Every row comes from one small tree of marks. The marks that hang from a mark follow it in brackets, in the order of their numbers. Every link used is in the known rows. Which tree was each row made from?
In the rows, zero is written as 100.
Known rows:
j_750{j_257 j_937}: 99 96 104 107 100 103 80 102 92 100 100 109 104 97 97 93 86 102 84 103 101 89 96 99 99 99 101 95 101 97 110 101 95 110 101
j_723{j_911{j_699 j_937{j_257}}}: 96 93 94 98 116 100 99 95 77 99 103 95 85 102 101 97 95 110 108 99 102 105 96 106 88 99 94 94 90 105 92 110 91 118 99
j_750{j_257 j_866}: 101 99 103 104 104 102 96 100 97 103 88 104 120 95 96 96 100 93 97 101 96 99 93 104 96 96 99 84 113 91 111 99 98 110 105
j_911{j_937{j_423}}: 96 98 93 101 95 98 92 97 97 100 92 97 87 96 106 98 102 107 99 101 107 102 101 99 106 94 110 96 96 103 104 104 97 105 113
j_257{j_423{j_750{j_363} j_911}}: 94 104 96 98 114 107 100 94 116 101 91 103 59 90 81 97 80 92 94 104 94 82 81 102 100 98 102 140 110 115 101 105 96 113 100
j_866{j_911{j_699}}: 95 99 94 100 105 101 107 87 95 101 101 97 105 95 97 98 100 101 100 99 100 98 91 103 87 107 95 101 92 99 100 114 101 106 95
j_723{j_911{j_257 j_699 j_937{j_423{j_750}}}}: 89 92 94 92 117 110 88 83 79 100 98 90 81 94 96 97 100 107 102 102 104 94 91 104 89 101 114 106 101 110 106 118 96 120 98
j_363{j_911{j_257 j_699 j_723}}: 94 91 103 98 124 112 92 82 85 99 93 98 117 95 102 98 100 108 102 99 104 83 80 103 88 96 99 94 77 105 107 120 99 113 109
j_257{j_363 j_911}: 103 97 91 109 103 102 98 92 110 101 99 107 87 101 99 98 85 104 101 100 95 99 94 107 110 93 106 131 113 103 93 108 96 120 108
j_750{j_723 j_866}: 98 96 99 110 90 97 99 102 108 101 78 98 121 96 99 95 101 92 105 101 96 94 85 103 87 102 97 86 98 103 110 101 100 113 107
j_750{j_257 j_723 j_866}: 99 95 103 110 98 101 93 101 103 101 76 100 127 95 95 91 100 92 98 102 95 89 79 104 86 100 95 87 107 97 112 101 97 114 107
j_363{j_911{j_257 j_699{j_866}}}: 99 87 93 96 123 117 105 78 90 98 102 100 106 102 99 96 96 104 100 98 108 102 84 100 92 102 98 86 112 92 105 117 102 105 111
j_723{j_911{j_257 j_937{j_866}}}: 95 89 84 99 113 105 93 88 81 104 93 95 78 99 107 102 99 101 109 101 108 92 103 98 88 97 111 117 103 104 103 109 94 110 105
j_911{j_723 j_937{j_257{j_363 j_423}}}: 95 107 102 112 122 102 86 93 102 98 83 104 46 92 109 91 74 102 117 100 103 104 88 105 112 90 95 110 77 111 79 112 89 125 121
j_866{j_911}: 97 94 94 100 105 101 106 94 98 103 97 100 102 96 100 101 100 99 95 100 100 94 96 97 91 108 98 128 102 97 92 107 101 99 100
j_423{j_911{j_699{j_866} j_723}}: 97 99 94 107 117 107 98 91 108 100 105 99 110 95 93 97 92 103 112 100 107 103 78 104 84 96 91 90 91 102 104 111 96 98 111
j_937{j_423}: 97 97 97 98 93 96 99 99 104 101 90 96 94 95 98 98 100 103 97 101 103 101 100 103 103 99 117 100 105 100 102 97 101 100 109
j_866{j_699 j_911{j_723 j_750 j_937{j_423}}}: 92 87 86 106 110 105 87 86 81 103 83 86 126 80 110 98 95 110 99 101 110 83 84 93 85 111 99 122 70 104 88 119 97 116 111
j_257{j_911{j_723 j_750{j_937}}}: 98 85 94 117 108 110 75 99 96 104 98 103 135 92 105 92 82 111 96 104 99 79 93 96 91 93 103 131 81 109 114 113 94 129 110
j_911{j_750{j_363 j_866} j_937}: 98 89 86 109 99 105 89 93 88 106 85 98 112 91 105 95 84 95 99 103 96 90 95 94 91 94 96 78 96 103 105 110 94 132 107
j_257{j_363{j_911{j_750{j_723}}}}: 103 81 89 105 107 108 98 87 98 102 94 99 108 99 102 96 79 111 97 102 99 80 69 96 91 102 98 123 99 107 80 109 99 124 110
j_257{j_911{j_937}}: 100 96 90 108 106 105 93 98 98 100 99 104 102 103 107 98 102 107 101 99 101 96 100 100 104 89 98 126 99 103 112 113 93 116 110
j_699{j_866{j_911{j_257 j_750 j_937{j_423}}}}: 93 79 82 98 119 119 90 77 83 105 95 92 97 91 113 92 90 104 97 103 113 100 94 87 89 107 108 118 111 92 87 120 99 108 121
j_911{j_937}: 99 100 95 104 101 102 94 99 92 100 103 101 93 101 108 100 101 104 101 100 104 100 100 96 102 95 94 96 91 102 102 107 96 105 104
j_750{j_723 j_937}: 96 93 100 113 86 98 84 104 102 99 90 102 107 99 100 93 87 102 91 103 102 84 88 97 90 105 98 99 88 109 108 103 98 113 102
j_750{j_257 j_937{j_866}}: 98 99 97 105 101 97 84 99 96 103 99 106 90 97 94 94 84 98 90 104 105 88 101 102 95 93 114 93 98 96 115 99 97 112 103
j_911{j_750 j_937{j_257{j_363}}}: 102 96 96 96 116 106 87 91 82 101 109 101 69 100 110 94 69 106 104 102 102 105 100 97 101 93 99 93 87 101 64 109 92 127 109
j_866{j_699 j_911{j_750{j_937}}}: 96 87 89 105 99 107 90 91 79 103 100 99 124 88 103 99 80 105 83 103 103 82 93 91 84 120 95 121 86 98 90 112 100 118 92
j_257{j_363 j_911{j_699}}: 101 102 92 109 104 101 98 84 107 99 101 104 89 100 96 95 85 105 106 99 95 103 90 112 107 90 103 104 104 105 101 116 95 127 103
j_911{j_699 j_750{j_257 j_723} j_937{j_423}}: 95 91 95 105 103 105 78 88 87 99 88 88 117 92 101 83 94 112 98 104 106 85 74 99 86 95 101 72 84 107 109 117 94 127 110
j_937{j_257{j_363{j_423{j_911{j_750}}}} j_866}: 99 98 88 83 127 108 98 89 88 106 101 104 52 95 98 95 68 103 102 105 107 92 88 98 94 95 120 114 96 105 71 104 95 128 118
j_937{j_257{j_363 j_911{j_723 j_750}}}: 102 91 98 106 127 108 85 91 97 102 97 100 98 96 103 92 70 107 108 102 95 94 93 105 96 92 106 131 87 105 73 112 92 133 116
j_911{j_257}: 97 99 104 94 108 108 91 92 90 99 98 99 94 99 105 98 98 97 99 100 102 96 102 97 98 101 104 98 100 100 97 106 100 103 102
j_911{j_699 j_723 j_937{j_257}}: 93 104 106 102 121 100 86 95 84 97 98 96 93 97 105 93 92 105 113 99 105 104 95 105 90 91 91 68 61 107 94 115 92 119 108
j_257{j_423 j_911{j_723 j_937}}: 95 100 93 122 117 108 88 96 109 100 80 103 94 92 109 93 101 106 114 100 101 90 86 102 110 84 92 145 85 113 123 118 90 120 121
j_363{j_937}: 94 95 100 101 103 107 93 101 95 100 105 110 91 101 103 102 111 100 98 103 105 98 97 92 104 95 100 109 93 103 114 100 100 100 106
j_911{j_937{j_257{j_363} j_423 j_866{j_699}}}: 98 104 89 94 104 89 94 87 92 98 87 93 45 93 99 98 73 101 106 100 112 109 102 110 104 97 124 83 86 99 72 104 95 123 115
j_911{j_257 j_750}: 99 93 100 92 113 116 87 89 82 102 103 96 107 97 108 95 92 100 99 102 101 92 101 92 93 101 103 99 96 101 92 109 100 109 100
j_911{j_750{j_363} j_937}: 98 89 88 106 103 106 87 91 87 103 96 96 99 95 105 95 84 103 95 103 100 86 96 90 94 98 94 94 92 107 95 111 94 123 103

Which tree is each row?
87 78 100 97 120 116 82 88 87 101 85 106 100 92 106 101 112 109 93 103 112 79 83 92 98 93 118 130 83 106 116 109 100 106 128 => j_363{j_911{j_257 j_723} j_937{j_423}}
99 92 94 110 119 111 94 88 97 101 102 92 129 94 101 91 90 104 116 100 105 105 84 99 84 100 91 74 88 99 103 114 100 110 107 => j_911{j_699{j_866} j_723 j_750}
91 74 97 101 127 126 83 87 76 106 90 109 132 91 112 100 105 101 100 104 104 77 80 86 86 92 104 114 79 102 118 113 99 123 123 => j_363{j_911{j_257 j_723 j_750{j_866}} j_937}
94 96 99 86 104 107 90 89 97 101 95 98 83 93 98 99 94 102 92 102 106 92 97 100 96 95 120 118 105 104 94 103 98 98 112 => j_937{j_423{j_911{j_257}}}
99 97 80 102 110 98 103 78 94 102 104 102 67 100 101 101 84 108 109 99 108 98 83 107 100 85 108 84 86 102 100 117 96 126 111 => j_257{j_363{j_911{j_699 j_937{j_866}}}}
94 98 100 86 119 117 93 92 84 102 94 107 85 95 104 98 100 102 91 102 107 84 87 92 97 102 104 119 104 108 99 109 97 107 113 => j_363{j_423{j_911{j_257}}}
90 89 93 115 112 112 95 94 111 101 87 108 52 95 93 96 95 99 109 107 98 85 63 98 103 104 99 164 109 122 105 105 96 123 106 => j_257{j_363{j_937} j_423{j_750{j_723{j_911}}}}
95 82 87 120 94 105 77 88 100 102 85 96 125 94 93 83 71 106 87 105 95 70 79 100 81 100 100 102 87 118 118 121 93 148 101 => j_257{j_911{j_699 j_750{j_363 j_723 j_937}}}
93 109 97 106 123 97 92 95 94 97 74 92 65 89 104 95 86 97 119 99 111 99 93 106 99 97 100 100 64 107 98 110 93 119 116 => j_911{j_723 j_937{j_257{j_423} j_866{j_699}}}
95 108 106 94 126 108 96 100 96 97 99 101 50 99 98 93 88 96 107 101 100 104 97 102 106 96 99 118 90 106 93 108 95 118 106 => j_911{j_937{j_257{j_423{j_750}}}}
98 99 95 122 101 107 86 97 102 100 70 110 116 87 95 90 85 96 91 102 96 88 83 109 108 98 98 122 111 98 135 110 93 135 110 => j_750{j_257{j_423 j_911} j_866{j_699} j_937}
90 90 99 110 123 110 83 95 91 104 86 101 91 85 105 88 71 103 99 104 101 84 89 95 87 106 99 142 73 107 89 113 94 126 113 => j_866{j_911{j_723 j_750{j_937{j_257{j_423}}}}}
97 88 100 102 103 112 86 91 90 103 80 93 128 94 108 91 92 92 104 103 96 86 86 94 79 103 101 86 95 103 102 109 100 122 107 => j_911{j_257 j_750{j_723 j_866}}
95 97 83 112 106 94 88 91 101 101 75 90 107 87 102 99 100 107 108 100 111 88 94 108 97 91 119 120 78 106 118 114 94 121 121 => j_257{j_911{j_723 j_937{j_423 j_866{j_699}}}}
91 104 96 101 120 104 102 86 90 98 91 98 63 94 104 91 90 101 108 99 103 105 91 103 97 100 90 110 81 104 94 120 93 120 109 => j_866{j_911{j_699 j_937{j_257{j_423}}}}
101 84 80 112 114 111 98 82 104 103 96 95 119 97 92 88 79 102 102 101 98 97 87 102 90 99 98 99 117 101 109 118 97 128 107 => j_257{j_911{j_699{j_866} j_750{j_363}}}
95 101 92 96 110 104 88 87 86 102 98 97 74 100 109 99 96 95 107 101 109 96 108 97 95 89 111 89 88 101 104 111 97 109 108 => j_911{j_257 j_937{j_866}}
94 99 90 103 106 102 100 85 87 100 103 98 97 96 105 98 102 104 101 99 104 98 91 99 90 101 89 97 82 102 101 121 96 112 100 => j_866{j_911{j_699 j_937}}
100 88 98 99 110 102 93 94 90 100 104 113 70 102 99 98 64 109 85 101 102 94 93 103 103 99 109 112 96 99 76 102 96 125 113 => j_750{j_937{j_257{j_363{j_911}}}}
99 91 94 99 102 108 93 98 100 102 101 95 116 97 98 95 89 105 97 104 100 80 78 93 79 100 96 122 91 110 91 105 97 108 102 => j_423{j_911{j_750{j_723}}}
100 94 97 117 128 111 91 89 107 99 93 101 131 96 92 88 96 104 107 100 102 99 79 109 92 93 93 102 106 96 119 118 94 114 115 => j_750{j_257{j_911{j_699{j_866} j_723}}}
96 100 95 100 111 111 93 92 104 99 124 107 89 99 84 96 76 100 93 103 105 102 85 103 86 100 101 94 104 101 108 110 99 110 97 => j_423{j_750{j_937} j_911{j_699{j_866}}}
102 99 98 102 113 108 88 82 89 101 109 100 98 95 96 90 77 105 101 102 97 98 82 103 98 95 97 73 99 99 88 113 95 127 96 => j_911{j_699 j_750{j_257{j_363}}}
103 99 95 108 129 114 96 82 111 99 110 107 87 101 82 90 78 99 101 101 96 108 78 112 101 95 102 108 130 93 99 118 98 126 105 => j_423{j_750{j_257{j_363 j_911{j_699{j_866}}}}}
97 103 95 116 109 109 87 92 117 100 97 114 57 94 93 93 68 100 96 104 94 93 87 107 117 93 110 153 111 111 108 113 96 137 107 => j_257{j_363 j_423{j_750{j_937}} j_911}
99 81 91 92 123 122 88 84 69 102 105 101 109 100 115 98 95 111 93 101 107 82 91 87 93 95 97 114 90 100 95 118 97 118 112 => j_363{j_911{j_257 j_750 j_937}}
95 99 97 114 104 111 82 91 92 103 86 105 112 86 98 83 79 98 99 105 96 94 81 103 97 92 97 70 96 101 132 113 94 138 104 => j_911{j_699 j_750{j_257{j_423} j_866 j_937}}
93 106 92 109 110 96 89 89 95 101 95 93 94 94 104 97 98 102 119 99 109 97 93 105 88 86 102 67 62 108 116 116 95 116 107 => j_911{j_699 j_723 j_937{j_866}}
91 98 94 98 114 110 91 77 78 100 100 97 91 95 109 96 100 100 99 99 106 95 94 96 88 102 92 97 83 102 97 127 96 114 102 => j_866{j_911{j_257 j_699 j_937}}
97 95 96 104 97 106 84 92 86 101 111 100 114 95 101 92 82 107 95 103 101 94 95 97 90 98 99 72 80 105 110 111 98 124 93 => j_911{j_699 j_750{j_937}}
98 93 91 98 116 108 107 83 89 101 94 108 83 97 100 97 93 113 98 100 105 91 69 102 107 102 101 94 102 106 100 116 99 128 114 => j_257{j_363{j_423 j_911{j_699}}}
96 98 85 103 118 97 105 95 87 100 79 91 57 94 101 99 90 101 115 100 108 100 95 107 97 105 103 126 94 106 97 104 92 118 106 => j_723{j_911{j_937{j_257{j_423} j_866{j_699}}}}
99 99 92 126 102 107 84 92 114 103 76 119 83 89 97 87 70 96 96 104 93 94 82 110 117 86 106 127 122 100 122 110 90 143 119 => j_750{j_257{j_363 j_423 j_911} j_866 j_937}
99 97 88 85 121 105 93 94 83 104 114 97 74 100 101 98 78 103 104 103 107 96 103 97 83 85 110 108 81 101 82 104 92 115 111 => j_423{j_911{j_750 j_937{j_257 j_866}}}
96 96 104 101 113 105 89 104 99 101 100 110 101 99 90 94 77 94 90 103 91 98 105 109 92 95 115 118 102 97 109 105 97 137 106 => j_423{j_750{j_866 j_937{j_257{j_911}}}}
97 79 86 103 112 116 88 89 70 107 92 96 118 94 114 98 96 102 107 103 99 91 95 93 83 100 99 107 106 101 103 112 93 125 105 => j_723{j_911{j_257 j_750{j_866} j_937}}
91 94 98 103 104 107 93 95 94 100 87 106 98 89 87 103 98 84 91 104 97 89 88 97 93 108 101 94 97 104 116 104 101 126 97 => j_423{j_750{j_363{j_937} j_866{j_699}}}
94 87 93 97 119 112 87 89 76 106 96 110 72 90 108 90 63 107 84 105 104 88 89 90 95 114 107 125 93 103 69 113 96 139 114 => j_866{j_911{j_750{j_937{j_257{j_363{j_423}}}}}}
